Each row was made from one path, in order. Every step used is in the known rows, and no mark comes twice. Write each row's path.
Known rows
vebo kuvit: [-28.0  -3.4  43.7 -23.1  28.4 -28.7  14.1  18.3 -14.5  -7.4   7.2 -17.1
 -32.6  17.7  10.6 -18.0  10.8  14.6 -19.0   2.0  27.2 -15.8  -3.8   2.3
   5.8  -2.1  25.7]
ponafe pezo: [-12.6 -12.2  15.5   2.6   8.4  -6.3  -2.5  10.1 -31.0  -8.2  11.7  -8.4
 -19.6  23.9  11.4  -0.5  -0.5  11.5 -14.5   7.4  44.6  -5.2 -11.1   4.2
  -6.2 -17.8  30.0]
vebo kuvit muva: [-28.2   3.0  35.3 -23.3  31.0 -48.5  27.8  24.4  -9.7  -1.1  -1.7  -8.7
 -30.9  23.6  13.3 -25.3   1.2  11.9 -23.8  14.3  25.1 -18.4   0.7  18.3
   9.5  -7.2  34.3]
muva bemin: [  5.7  -3.0  30.0   2.5  13.7 -21.3  13.9  20.8  -2.5   3.7  21.0 -18.4
 -19.4  13.4  13.1   1.1  10.9  17.9  -0.2 -13.6  43.2   6.6  -1.9 -12.1
   2.8  -0.4  17.6]
niri pizi: [-29.7  -8.6  21.4   4.2   5.5 -14.7  -3.8  22.1   8.0   4.0  -2.0 -22.6
 -17.6  30.1  -7.2 -17.8  18.9  28.7 -22.5  12.4  25.4   7.6  -6.6  -6.7
 -20.4 -21.4   3.0]
vebo niri pizi: [-31.4 -12.7  25.6 -17.9   4.2 -22.4  -1.2   9.3   0.8  14.7   8.7 -24.9
 -25.9  47.5 -10.1 -21.0  20.5  33.2 -33.1  12.5  27.2  -8.2 -11.7  -1.9
 -32.9 -20.9  -7.5]
bemin niri pizi muva: [-42.6  11.8  27.3 -29.7  -0.4 -24.5  -0.2  10.5  -3.0  15.1 -12.5 -29.1
 -44.2  26.8  -5.4 -16.6  16.8  32.2 -24.2   3.2   9.9   9.1 -11.2 -11.4
 -13.5 -17.7  -5.1]
vebo niri pizi muva kuvit: [-45.5  -2.8  24.3 -34.3   3.8 -36.4  13.5  14.8  -8.5  13.0   7.1 -29.9
 -36.2  35.4  -6.3 -15.9   5.4  33.9 -33.6  17.3  24.5 -16.6  -2.4  -7.8
 -19.6 -18.2  -3.0]
bemin niri pizi muva vebo: [-48.0   6.2  27.2 -31.4  -5.3 -21.8   7.0  12.5   7.1  16.5  -5.3 -28.7
 -41.1  27.5  -0.3 -10.0   7.6  33.2 -23.7  -0.2  16.5   7.3  -1.7 -11.5
  -6.2 -17.5  -7.6]
kuvit vebo: [-36.5  -7.5  24.0   1.3  -1.7 -12.8  11.9  26.2   1.0  -3.0   0.4 -18.4
 -14.0  29.1  -0.6   0.7  11.7   2.7 -21.1   5.6  17.6   4.7   5.2   7.7
   8.8 -15.2  23.7]
ponafe muva: [ -8.4 -11.2  27.8 -14.6  14.2 -20.1  21.3  20.3 -11.0  -3.8   4.8  -4.3
 -23.5  21.7  19.7  -8.0  11.1  18.3 -17.3  12.2  32.7   0.8 -16.8 -14.1
  -5.6 -10.5  22.9]
pezo niri pizi muva vebo: [-48.6  -9.0  13.4 -17.3  -8.8 -15.4  12.4  15.8  11.5  19.2  11.6 -35.3
 -25.7  33.6  -6.8   8.2  -4.2  34.6 -35.1   4.2  23.5   3.5   5.7  -4.7
  12.0  -7.5 -12.4]
bemin niri pizi muva kuvit: [-45.8  17.5  31.4 -32.4   1.1 -36.0  -1.4  10.1  -7.0  11.0 -10.9 -28.9
 -43.2  19.8  -2.2 -11.6   8.5  30.9 -23.5   8.9  13.3   5.2  -6.5 -11.8
  -3.7 -18.7  -7.0]
muka kuvit vebo niri pizi muva bemin: [-42.4  -9.6  27.8  -2.7  -1.7 -11.0  28.8  10.0   5.7  -3.7 -12.1 -28.8
 -29.3  32.8   1.0  -2.5   9.1  10.8 -27.5   9.9  33.4 -36.0   3.0   5.3
   7.7 -10.6  21.5]
niri pizi muva: [-42.4  -1.3  13.4 -11.4   3.1 -17.3  14.7  31.2   1.5   6.9  -5.9 -29.3
 -31.8  24.9  -6.6 -18.1   9.6  29.5 -22.6  10.9  17.3   1.6  -2.0 -14.3
 -16.7 -16.5  10.9]
vebo muva niri pizi: [-39.9   1.4  14.8 -31.6  17.3 -21.9  18.8  33.8  -7.4  17.5  16.4 -20.3
 -17.6  23.9 -15.0   2.2  -7.7  32.7 -26.1   4.3  32.1  -1.8   1.5   1.6
   6.5   1.9   0.8]
pezo muva: [-18.9   0.8   9.0  -7.5  20.2 -24.5  19.7  16.7 -19.2  -4.4   0.3 -18.2
 -21.8  17.8  11.9   0.4 -10.0   4.6 -25.4  12.1  17.9   7.7  -2.0   5.7
   3.2  -8.4  11.6]
muva kuvit vebo niri pizi: [-48.5  -4.9  34.6 -13.9   0.3 -40.4   6.0  13.8  -0.3   0.3   4.1 -22.4
 -17.7  31.5  -1.6   0.4   0.4  14.7 -31.3  22.4  28.1 -12.3   7.8   7.3
   7.2 -24.0   3.1]
muka kuvit: [-19.3   0.0  29.1   1.1  10.6  -7.0   8.4  19.1 -15.6 -17.9  -9.5 -17.5
 -12.0  12.4  15.9 -10.0  12.5  11.8 -17.4   5.3  36.2 -13.3  -3.8   4.0
  10.0  -2.1  27.1]
pizi muva: [-32.2   8.5  13.0 -28.8   8.1 -20.9  27.3  36.4 -21.1   3.2   4.9 -25.0
 -33.4  11.4   6.4 -11.1   2.7  18.6 -16.1  -0.8  16.3   2.9   3.2 -12.2
   0.9  -2.4  28.1]
bemin niri: [-22.1  13.1  35.0 -27.0   5.7 -24.2  -9.6   7.3 -14.5   8.4  -0.5 -19.8
 -31.1  21.9   5.4 -10.5  19.8  22.0 -16.9  -5.6  17.3  15.9 -12.7  -3.0
  -4.1 -10.4  -0.5]
vebo muva kuvit: [-32.1  10.7  24.5 -44.3  24.7 -31.5  20.8  31.5 -27.2   8.2  17.3 -13.9
 -10.1   3.8   1.5  -5.5  -9.9  22.7 -15.0   3.4  27.9  -0.7  15.0  -3.3
  14.6   4.8  16.0]
pezo niri pizi muva: [-43.3  -2.7  12.9 -15.7  -3.9 -17.8   4.5  13.0   1.0  17.5   4.7 -34.9
 -29.2  31.3 -12.7   1.6   6.0  33.4 -36.0   8.2  16.5   4.6  -3.3  -4.9
   4.2  -8.0  -9.7]

Write each row's path
[ -8.2   1.9  38.5  -3.5   6.4 -25.3  -2.2   3.0   8.9  15.5   6.0 -24.5
 -33.7  23.6   2.1  -4.5  18.8  28.8  -7.6 -10.8  35.0   7.4 -10.3 -14.0
  -6.8 -11.7  -5.1]
muva bemin niri pizi
[-18.8  15.2  25.4 -32.0   6.7 -28.7  26.8  20.0 -14.1  12.5   8.2 -28.1
 -47.7   9.1  10.1  -2.7   5.7  22.5  -6.0 -15.2  23.8   2.7  -1.8 -19.5
   5.7   2.1  16.4]
pizi muva bemin niri
[-25.4  -1.4  13.2 -11.4   7.2 -38.1  33.2  36.6   8.1   7.1   9.4  -5.3
  -8.0  28.0  19.7  -8.4 -12.9  16.9 -18.7   9.9  33.0   5.7  15.3  15.6
  12.2 -14.2  26.6]
kuvit muva vebo
[-49.2  -8.5  14.2 -14.9  -2.9 -14.1  23.5  32.8  13.7   7.3   2.5 -28.5
 -27.4  27.1   1.3  -9.3  -2.2  31.4 -22.5   6.2  24.2   0.5   9.0 -14.6
  -7.0 -16.8   8.1]
niri pizi muva vebo
[-20.0   5.6  28.4 -35.7  19.2 -19.9  16.2  13.8  -4.2  27.8  13.2 -21.1
 -27.4  18.9  -8.9  -8.4   7.5  31.7  -9.4 -13.5  29.9   1.4   1.8 -11.6
  -2.9   3.2   0.5]
vebo muva bemin niri pizi
[-39.1 -21.5  26.9 -20.0  -4.5 -16.6  15.4  16.4  17.8  13.6  22.5 -23.2
 -17.7  44.5   5.2  -5.3   1.3  33.4 -28.2   2.7  39.3  -5.2   7.9  -2.1
 -12.7 -18.0  -6.5]
muva vebo niri pizi
[-45.1  -3.1  19.0 -23.5   8.9  -9.9  26.4  31.6  -5.7  10.5   6.1 -17.0
 -11.0  26.9 -10.4  -2.3   3.0   6.9 -21.3   0.5  14.5  -0.1  14.4   7.6
  12.3  -5.0  24.0]
kuvit vebo muva
[-49.2 -17.1  25.9  -6.4  -5.2 -17.5   7.8  12.1  11.9  10.3   0.5 -24.9
 -21.9  51.8 -14.3  -7.6  17.3  14.9 -35.5  15.1  18.9 -10.2   0.2   9.2
 -13.9 -26.0   3.7]
kuvit vebo niri pizi
[-36.5  12.0  12.6 -30.0   5.8 -31.4  29.1  40.0 -20.3   0.8  13.7 -26.5
 -37.5  13.2   5.5   9.1 -10.1  21.3 -21.4   1.1  27.3  -1.9  -0.9  -5.4
  18.0   2.5  18.5]
pizi muva niri
[-38.9   3.5  32.4  -7.1   4.3 -36.9   9.3  25.1  -9.1  -9.9   4.6 -16.5
 -11.5  13.0   9.4   7.6  -4.1   5.4 -17.9  14.4  27.6   0.0  12.7   6.3
  26.1 -15.1  18.2]
muva kuvit vebo
[-35.2  -9.5  14.6 -17.2   2.8 -41.2  29.9  25.9  16.4  18.0   8.3 -11.6
 -15.1  46.9   8.7 -15.9  -9.2  27.0 -31.1  17.6  33.5  -6.4  10.5  16.7
  -6.5 -22.8  10.5]
kuvit muva vebo niri pizi
[-41.1  -6.7  19.3 -30.8   3.0 -24.7  13.8  15.1  -4.4  16.7   6.8 -30.5
 -37.1  42.8 -10.4 -20.9  13.4  34.3 -33.7  12.6  20.1 -13.1  -8.0  -7.1
 -29.7 -17.5  -0.7]
vebo niri pizi muva
[-35.7 -14.5  41.2 -24.2  13.2 -21.3  26.7  23.9   5.8  -3.2  19.8 -16.5
 -21.9  21.2  22.1  -3.6  -7.2  18.2 -17.5  -6.1  39.2 -12.1  14.2   1.3
  18.3  -2.7  19.4]
muva vebo kuvit
[-28.5  -2.9  17.5  -4.9   4.3 -19.8  20.7  27.0   7.5  10.6   2.4 -29.8
 -35.0  21.4  -3.0 -11.1   8.6  29.7 -13.5   2.9  28.0  -0.7  -0.9 -19.4
 -12.7 -12.0  11.7]
niri pizi muva bemin
[-20.1 -23.3  30.4 -30.9   4.9 -21.0  33.6  14.3   3.4   5.8  21.6  -6.4
 -23.8  36.0  25.1   0.2  -1.8  24.7 -25.7   8.2  43.6 -10.9  -5.6 -11.0
  -3.9 -11.5  11.1]
ponafe muva vebo niri
[-47.1   4.4  19.9 -16.0   5.5 -32.4  13.4  29.8  -3.5   2.2  -3.4 -28.0
 -29.9  15.9  -0.6 -12.6  -0.7  28.9 -22.7  18.4  21.8  -2.0   4.1 -14.6
  -3.6 -17.5   8.6]
niri pizi muva kuvit
[-17.3   7.7  45.0 -25.3  30.5 -54.6  27.5  11.5  -4.8   6.0   1.1 -10.9
 -42.2  21.1  15.3 -18.8   3.0  14.8 -15.9   2.5  30.8 -19.1  -2.0  12.7
  13.3  -4.5  26.1]
vebo kuvit muva bemin niri
[-45.6  -3.1  16.8  -9.6  11.3 -42.1  19.5   5.7  -6.7  -1.6  -4.8 -23.4
 -24.2  29.4   3.4   7.7 -20.3   4.5 -38.5  31.8  18.8 -10.5   7.2  14.4
  10.9 -22.8  -2.1]
pezo muva kuvit vebo niri pizi
[-56.7 -12.3  20.4 -16.7  -6.6 -19.0  19.9  17.1   8.4  11.8  -1.2 -28.9
 -31.8  48.7 -14.2  -7.9  11.8  15.6 -35.7  14.2  13.9 -13.8   2.9   5.6
 -11.4 -23.1   9.1]
kuvit vebo niri pizi muva
[-15.4   6.4  18.7 -19.2   9.9 -24.4  35.2  32.3 -13.0   6.2  14.7 -26.3
 -37.0   7.7  11.7  -2.3   1.9  18.9  -4.8 -11.2  29.1  -0.3   3.0 -20.0
   5.3   4.1  27.9]
pizi muva bemin
[-27.2   0.2  20.4  -1.7   7.1 -23.8  31.6  27.7   1.4 -11.6  -9.6  -8.1
  -5.6  19.6  24.7  -8.9  -8.4  11.6 -21.1  13.5  41.5 -17.4  11.5  19.2
  23.1  -6.3  34.8]
muka kuvit muva vebo
[-29.2 -10.7  36.1 -24.5   7.7 -38.8  25.5  11.1  -9.5  -3.8   5.9  -6.0
 -23.9  26.1  17.7   3.3  -2.1  11.9 -27.7  26.1  34.3 -15.8  -5.0  -4.2
   9.9 -17.4  17.7]
ponafe muva kuvit vebo niri
[-54.4 -10.3  24.4 -22.4   5.9 -19.6  29.6  29.2  13.1   5.3   1.5 -28.3
 -36.5  26.9   2.8 -13.7  -3.1  29.5 -25.0   7.5  25.2 -12.7   9.3 -10.7
  -2.8 -13.6  11.7]
niri pizi muva vebo kuvit
[-40.7  -2.9  27.3 -19.5   5.2 -14.2  21.0  15.6  10.7  21.5   3.2 -23.0
 -23.6  30.5 -14.2   0.9   7.1  15.3 -16.4  -4.8  21.2  -2.7  10.2   1.1
   8.0  -8.0   8.0]
kuvit vebo muva bemin niri pizi
[ -9.2   1.2  22.6 -30.4  24.3 -17.0  29.3  28.3 -13.4  18.2  25.4 -16.4
 -16.3  10.9  -0.1  -5.1   0.6  23.4  -4.2 -15.3  35.5  -0.2   8.9 -10.7
   5.3  11.2  19.2]
vebo muva bemin
[-38.2   1.3  33.4 -16.8  27.7 -55.6  25.0  24.7   0.9   0.3  -0.4 -12.3
 -34.7  30.1   4.6 -12.9  -7.1  19.4 -33.1  22.5  32.5 -23.9  -3.9  23.5
  13.9 -10.8  20.3]
vebo kuvit muva niri pizi
[-29.3  -8.3  10.1   4.9  12.8 -24.1  13.2   1.9 -33.6 -16.2   1.1 -10.2
 -21.8  19.6  15.9  19.9 -31.2  -6.9 -24.3  27.0  38.9 -13.3   1.7  18.2
  18.2 -22.2  25.5]
ponafe pezo muva kuvit vebo
[-25.8 -18.6  13.8   8.9  -0.5  -5.5 -13.8  -6.2 -15.4   5.9  10.5 -19.7
 -20.6  37.8  -4.8  10.0  -1.4  23.2 -30.1  15.0  42.3  -5.5 -13.5   8.7
  -1.6 -21.2   3.2]
ponafe pezo niri pizi
[-56.9   1.0  19.6 -11.4  -0.7 -29.9  18.0  29.7   4.7   1.9  -8.1 -28.5
 -30.1  21.2  -4.8  -6.5  -1.6  21.3 -26.0  20.6  17.7  -5.5   8.5  -6.9
   1.7 -21.6  12.2]
niri pizi muva kuvit vebo
[-35.5  -7.4  21.1  -4.9   4.6 -26.1  28.1  17.9  10.1  -2.2 -10.2 -13.4
 -11.5  35.8  15.0 -14.4  -5.2  21.0 -31.9  21.2  42.3 -26.9   8.5  19.5
   7.1 -14.8  20.1]
muka kuvit muva vebo niri pizi
[-45.4 -12.5  30.6   2.3  -2.5  -6.3  12.2   7.4   5.0  -8.4 -15.9 -23.6
 -16.4  39.1  -2.5  -8.0  15.5   9.9 -34.2  17.2  30.6 -30.0  -0.8  14.4
   2.1 -17.7  15.8]
muka kuvit vebo niri pizi
[-32.3  -4.8  16.2  -9.2  -1.6 -20.4   9.9  10.4   6.6  21.3  11.6 -35.3
 -31.4  29.1  -8.7   6.8   4.4  33.4 -28.2   1.5  24.7   2.2  -2.7  -8.5
   7.6  -3.0  -9.8]
pezo niri pizi muva bemin
[-31.3  -5.5  22.0 -16.1  10.4 -11.9  32.3  27.4   0.7  13.5  13.6 -18.0
 -14.2  22.6  -6.6   4.6   2.3   7.1 -11.6  -8.3  26.1  -3.7  16.0   2.8
  16.4  -0.2  25.0]
kuvit vebo muva bemin
[-52.6   7.5  21.8 -38.4   1.6 -41.1  32.0  28.3 -20.1   1.8   7.2 -26.2
 -34.6  16.9   5.5   1.1  -9.9  12.0 -25.4  12.6  17.9 -13.3  13.5  -3.0
  16.3  -9.6  21.6]
pizi muva kuvit vebo niri
[-40.4 -11.1  26.5 -14.8  -2.7 -18.7  13.5  14.4  -1.7   6.4   7.6 -21.4
 -21.4  44.7  -5.7  -3.0  14.1   7.6 -30.7   8.0  19.6  -8.1   2.1  11.4
  -3.3 -17.4  13.3]
kuvit vebo niri
